Each row comes from the steps of one walk. Every step used is in the known rows, and no mark comes twice. Write the walk behind each row, first mark first.
Known rows
X-C-K: [12, 1, -3, 7, 3, -5, 4, 13, -5, 13, -11, -1, -4, -3, 4, 3, 19, 9, 0, -7, -7, -2, -2, 5, -16, -14, -9, -18, -2]
Q-T-N-C-K: [14, 8, -6, 8, -2, -8, 4, 13, -1, 8, 4, -16, -1, -5, 2, 2, -18, -2, -5, 17, 9, 10, -8, -3, -22, -10, 0, -14, 6]
H-T-N-C-M: [18, 12, 3, -1, -16, 0, -15, 25, -3, -14, -9, -15, 6, 3, -23, 3, -18, 0, -12, 25, 4, 17, 7, 0, -11, -1, 0, -4, 0]
N-C-M-T-G: [16, 24, 7, 9, -20, -3, -5, 25, -12, -7, 0, -16, 2, 3, -15, 8, -6, -11, -8, 14, -10, 25, 8, -9, -6, -3, -6, -6, 2]
Q-C-H-T-Y: [12, 13, -16, 0, -10, -3, -13, 27, -10, 16, -18, -4, 4, 3, 6, 1, -6, 9, -11, -3, -7, 22, -18, -5, -2, -19, -15, -15, 5]
W-H-T-X-C-Q: [12, 7, -32, -19, 3, -15, -20, 18, -7, 23, -36, 22, 4, 4, 30, 8, 4, 14, 5, 18, -31, 29, -4, -4, 7, -37, -5, -20, -12]
W-H-T-G-C-N: [5, 0, 3, -10, -25, -19, -2, 46, -5, 5, -14, 5, -3, 6, 15, -6, -23, 17, 8, 3, -40, 33, -5, -11, 3, 0, 7, -14, -5]
M-T-N-C-Q: [21, 15, -5, 0, 5, -7, -15, 10, 2, 17, -15, -26, 13, -1, 1, 9, -34, -5, -7, 32, 12, 12, 6, -5, 0, -17, -18, -3, 3]
N-C-H: [1, 8, -1, -4, 5, 5, -19, 2, -3, -19, -12, -12, -1, -10, -11, -10, -8, -4, 0, 0, -10, 8, -14, 2, 0, -9, -4, -5, -2]
W-H-T-K: [-3, 0, -25, 2, -12, -4, -4, 21, 0, 11, -12, 12, 4, -2, 12, -14, -4, 11, -2, 1, -20, 14, -3, -17, -13, -2, 24, -18, 7]
C-H-T-M: [9, -6, -5, -1, -19, 7, -12, 16, 6, -17, -14, -2, 0, 2, -2, 2, -6, 5, -20, 4, -8, 17, 2, 1, -6, 2, -1, -2, 11]
N-C-K: [5, 5, -1, 7, 2, -3, -6, 8, -3, -3, -3, -15, -4, -12, -13, -7, 4, -8, -3, 6, -2, 2, -4, 2, -16, -10, -6, -13, 3]
N-C: [-2, 8, 6, -4, 7, 3, -14, -4, 0, -4, -8, -12, 1, -6, -16, -1, -6, -8, 3, 7, 3, 10, -4, -1, -4, -12, -1, -3, -4]
C-X-W-H-T-N: [11, 3, -4, -22, -16, -16, 9, 47, -5, 11, -5, -2, -3, 8, 36, -15, -38, 11, -12, 5, -22, 22, -1, -11, 8, -6, 4, -10, 4]
G-C-H-T-N: [14, -2, -1, -5, -6, -11, -12, 31, 8, -3, -19, -8, 4, 7, 9, -6, -24, 17, -5, 8, -2, 17, -12, -3, -4, 2, -1, -5, -9]
H-T-G: [6, 1, 2, -5, -24, -4, -1, 17, 0, 5, -7, 3, -2, 5, 13, 7, -13, 6, -8, 9, -11, 28, 5, -18, -2, -2, 2, -6, 4]
Y-C-H-T-N: [10, -10, -9, -4, -12, -4, -9, 32, 10, -3, -18, -17, -3, -3, 14, 0, -17, 20, -3, -5, 3, 13, -1, -4, -8, -6, 5, -5, -2]
T-H: [-2, 0, -10, 2, 6, 0, -6, 5, -9, -12, -15, 6, -7, -7, -9, -11, -17, 4, 1, -7, -8, 3, -7, -9, 2, -12, 8, -3, 5]
M-T-X-C: [7, 18, -12, -2, 11, -12, -3, 8, -11, 25, -18, 2, 3, 12, 20, 28, 14, 6, 3, 9, 3, 13, -2, -4, -13, -23, -1, -12, -8]
M-T-Y-C: [8, 8, -5, 12, -4, 0, 2, 20, -1, 27, -4, -20, -3, 4, 6, 25, 2, 4, -2, -11, 18, 25, 2, -7, -9, -23, -1, -14, -4]
T-G-C-X-W-H: [13, 10, 14, -20, -2, -26, 13, 51, -4, 14, -13, 2, -13, 11, 30, -28, -32, 3, 8, -14, -37, 34, -12, -8, 17, -17, -5, -17, -15]
W-X: [0, 10, -8, -5, -1, -14, 3, 17, -3, -2, -4, 2, 8, 1, 8, 3, 5, 0, -7, -6, -1, -2, 1, 3, 1, -8, -5, -5, -3]
G-C-H: [5, -1, 1, -1, 8, -5, -9, 18, 5, -8, -13, -3, -2, 1, 1, -12, -1, 7, 6, -7, -9, 7, -18, 5, 3, -1, -4, -5, -14]
Q-C-X-W-H-T: [8, 13, -7, -24, -9, -15, -2, 46, -3, 21, -7, 5, -2, 1, 29, -22, -17, 10, -8, -8, -28, 23, -13, -14, 6, -13, -6, -12, -2]
H-T-K: [3, -4, -10, 5, -8, 3, -3, 17, 1, 14, -6, 5, 4, 7, 6, -1, -3, 7, -8, 5, 0, 10, 1, -12, -20, 1, 15, -14, 5]
N-C-X: [6, 8, 8, -12, 6, -16, -6, 7, -4, -1, 1, -10, 4, 2, 3, -2, -14, -13, -3, 8, -4, 4, -9, 4, -3, -27, -10, -6, -10]
Y-C-X: [9, -7, 2, -8, 2, -19, 5, 19, 6, 9, 1, -10, -4, 3, 17, 3, -3, 1, 4, -14, 2, -1, -3, 6, -2, -27, -5, -6, -17]
T-G-C: [10, 5, 14, -2, -1, -15, 0, 19, 4, 8, -15, -3, -5, 8, 4, -6, -17, 3, 10, -1, -6, 23, -5, -4, 2, -7, -5, -7, -13]
Y-C-M: [10, -2, 1, 8, -5, 0, -4, 25, 4, -12, 0, -5, -7, -2, -16, 1, 15, 3, 6, -12, 1, 3, 7, 10, -5, -3, 2, -4, -13]
H-T: [1, -4, -4, -5, -14, 4, -4, 6, 5, 2, 1, 3, 2, 3, 8, 8, 3, 6, -10, 9, 0, 16, 1, -10, -5, 2, 6, -1, -1]

Which walk is each row?
[19, 2, -5, -6, 14, -1, -12, 2, 0, 20, -22, 5, 3, 2, 5, 6, 4, 8, 5, 6, -9, 10, 0, 7, 6, -28, -21, -7, -10] : X-C-Q
[11, 5, 8, -1, -2, -11, 7, 18, 8, 14, 2, 7, -6, 10, 17, 5, -13, 5, 10, 3, -2, 38, -12, -12, -2, -10, 3, -8, -13] : Q-T-G-C
[22, 8, -6, 3, 13, -5, -1, 16, 3, 36, -4, 8, 1, 13, 12, 14, -11, 2, 1, 13, 3, 41, -16, 3, 7, -34, -16, -19, -18] : G-C-Q-T-Y
[-2, 3, -12, -5, -7, 11, 0, 37, -1, 15, -11, 8, -8, 0, 16, -21, -12, 13, -6, -7, -22, 29, -3, -21, -8, 6, 25, -21, 9] : X-W-H-T-K
[5, 6, 1, -10, 12, -19, -3, 16, -22, 14, -20, 6, -2, 16, 11, 21, 2, 11, 14, 1, -17, -3, -4, 16, -9, -21, -7, -14, -8] : T-X-C-N
[-4, 1, -6, -15, -15, 12, -3, 28, 2, 5, -5, 7, -8, -3, 15, -10, -6, 11, -7, -2, -21, 35, -2, -18, 7, 8, 15, -7, 6] : X-W-H-T
[14, 20, -8, -18, -12, -15, 3, 51, -14, 34, -12, 1, -4, 9, 29, -13, -22, 7, -11, -8, -26, 36, -16, -12, 8, -32, -11, -23, 0] : Q-C-X-W-H-T-Y
[18, 8, -15, 5, 4, 1, 3, 5, -6, 30, 4, 8, 1, 9, 16, 19, -10, -1, -7, 14, -2, 28, -8, 1, 9, -32, -14, -15, -1] : C-Q-T-Y
[7, 13, -5, -10, 7, -12, 0, 15, -2, 9, -21, 5, 9, 4, 10, 9, 14, 11, -2, -10, -4, 6, -1, 5, -4, -24, -8, -12, -9] : W-X-C
[0, 3, -11, -10, -4, -11, -9, 11, -6, 7, -8, 10, 0, 10, 17, 16, 4, 3, -4, 16, -3, 16, -1, -6, -7, -8, 6, -8, -6] : H-T-X
[12, 20, 0, 0, -1, -2, 4, 41, -16, 7, 6, 1, -10, 16, 8, 11, 7, -4, -11, 7, -7, 15, 6, -1, -2, 9, -1, -9, -3] : C-M-T-X-W
[25, 16, -13, -10, 0, -20, 4, 24, -2, 28, -19, 16, 7, 8, 35, 20, -4, 12, -2, 4, -19, 34, -3, -4, 8, -43, -23, -18, -10] : W-X-C-Q-T-G
[16, 17, 3, -4, -3, -24, 1, 19, -7, 12, 0, -27, 14, 7, 13, 8, -34, -8, -11, 21, 12, 3, -2, -4, -9, -20, -11, -5, -2] : M-T-N-C-X
[-1, 0, -15, 5, 3, 2, 1, 1, -4, -3, -2, 13, -8, -4, 4, 1, -14, 8, 0, -2, -4, 16, -16, -17, -2, -13, 18, -4, 2] : Q-T-H
[9, 4, 2, -23, -25, -16, 12, 49, -9, 10, -4, 9, -11, 7, 42, -15, -30, 8, -11, -3, -40, 39, -2, -20, 13, -13, 3, -15, 2] : C-X-W-H-T-G
[11, 8, -3, -6, 11, 1, -21, -3, 3, 4, -15, -8, 5, -7, -12, -2, -12, -8, 2, 16, -3, 12, -2, 5, 8, -23, -18, -5, -6] : N-C-Q
[19, 12, -11, -13, 12, -15, -8, 17, -1, 17, -25, 9, 13, 3, 14, 11, 7, 9, -3, 2, -10, 7, 2, 10, 8, -36, -25, -13, -11] : W-X-C-Q
[16, 15, 1, 13, -26, -7, 8, 32, -11, -3, 8, -4, 0, 8, 1, 10, -1, -4, -10, 7, -12, 13, 13, -9, -1, 8, -4, -4, 5] : C-M-T-G
[22, 5, 7, -5, 3, -19, -8, 24, 6, 18, -20, 1, -2, 7, 11, -7, -23, 1, 9, 9, -12, 25, -2, 2, 13, -18, -21, -10, -15] : T-G-C-Q
[2, 4, 0, -19, -2, -11, 11, 31, -8, 5, 3, 5, -9, 2, 28, -20, -17, 1, -3, -13, -30, 11, -7, -3, 14, -12, 0, -10, -2] : C-X-W-H
[-1, 7, -15, 10, -1, -1, -3, 9, -10, -1, -8, -2, -2, -7, -1, 4, -13, 6, -7, 0, -2, 7, -5, -20, -3, -5, 9, -2, 7] : M-T-H
[24, 17, -2, 11, -9, -5, 2, 26, -8, 9, -10, -11, 11, 11, -6, 16, -1, 10, -8, 11, 5, 4, 10, 4, -12, -4, -7, -5, 0] : X-C-M-T-N
[5, -4, -6, -17, 2, 3, -14, 42, 1, 5, -18, -2, -21, 4, 26, 4, -1, 14, 0, -13, -9, 33, -9, -5, -3, -11, 7, -15, -13] : Y-C-H-T-X-W
[11, 21, 0, -15, -3, -18, 3, 39, -9, 13, -7, -25, 1, 2, 22, -13, -44, -4, -8, 9, -12, 23, -5, -13, 2, -16, -2, -10, 6] : M-T-N-C-X-W-H
[13, -8, -7, -2, 9, -3, -12, 11, 14, 15, -12, -6, -3, -6, 5, 0, -2, 4, 9, -3, 3, 10, 4, 7, 6, -22, -14, -4, -11] : Y-C-Q
[9, 7, 2, -8, -8, -1, -15, 9, 3, 0, -14, -19, 7, 1, -7, 4, -26, 4, -7, 23, 11, 21, 1, -9, -12, -8, 2, -3, 3] : H-T-N-C
[19, -1, -7, 3, -1, 3, -3, 0, 12, 10, -2, 5, 2, 5, 2, 12, -11, -4, -10, 13, 3, 22, 4, 7, 5, -15, -14, -1, 6] : C-Q-T-M
[14, 3, -3, 2, -13, -6, -10, 24, -2, 1, -9, -21, 2, -6, -3, -1, -19, 3, -13, 22, 7, 12, 2, -5, -24, -6, -2, -13, 9] : H-T-N-C-K
[5, -1, 8, -3, 3, -4, 0, 13, -12, 10, -12, -2, 1, 7, 0, 13, 1, 14, 8, -6, -16, -3, -3, 11, -8, -10, -7, -7, -2] : X-C-N
[7, 2, -1, 5, 3, 1, 0, 16, -1, 18, -12, -14, -8, 3, -1, 11, -1, 3, 8, -18, 10, 18, -1, 4, -4, -29, 0, -14, -10] : T-Y-C
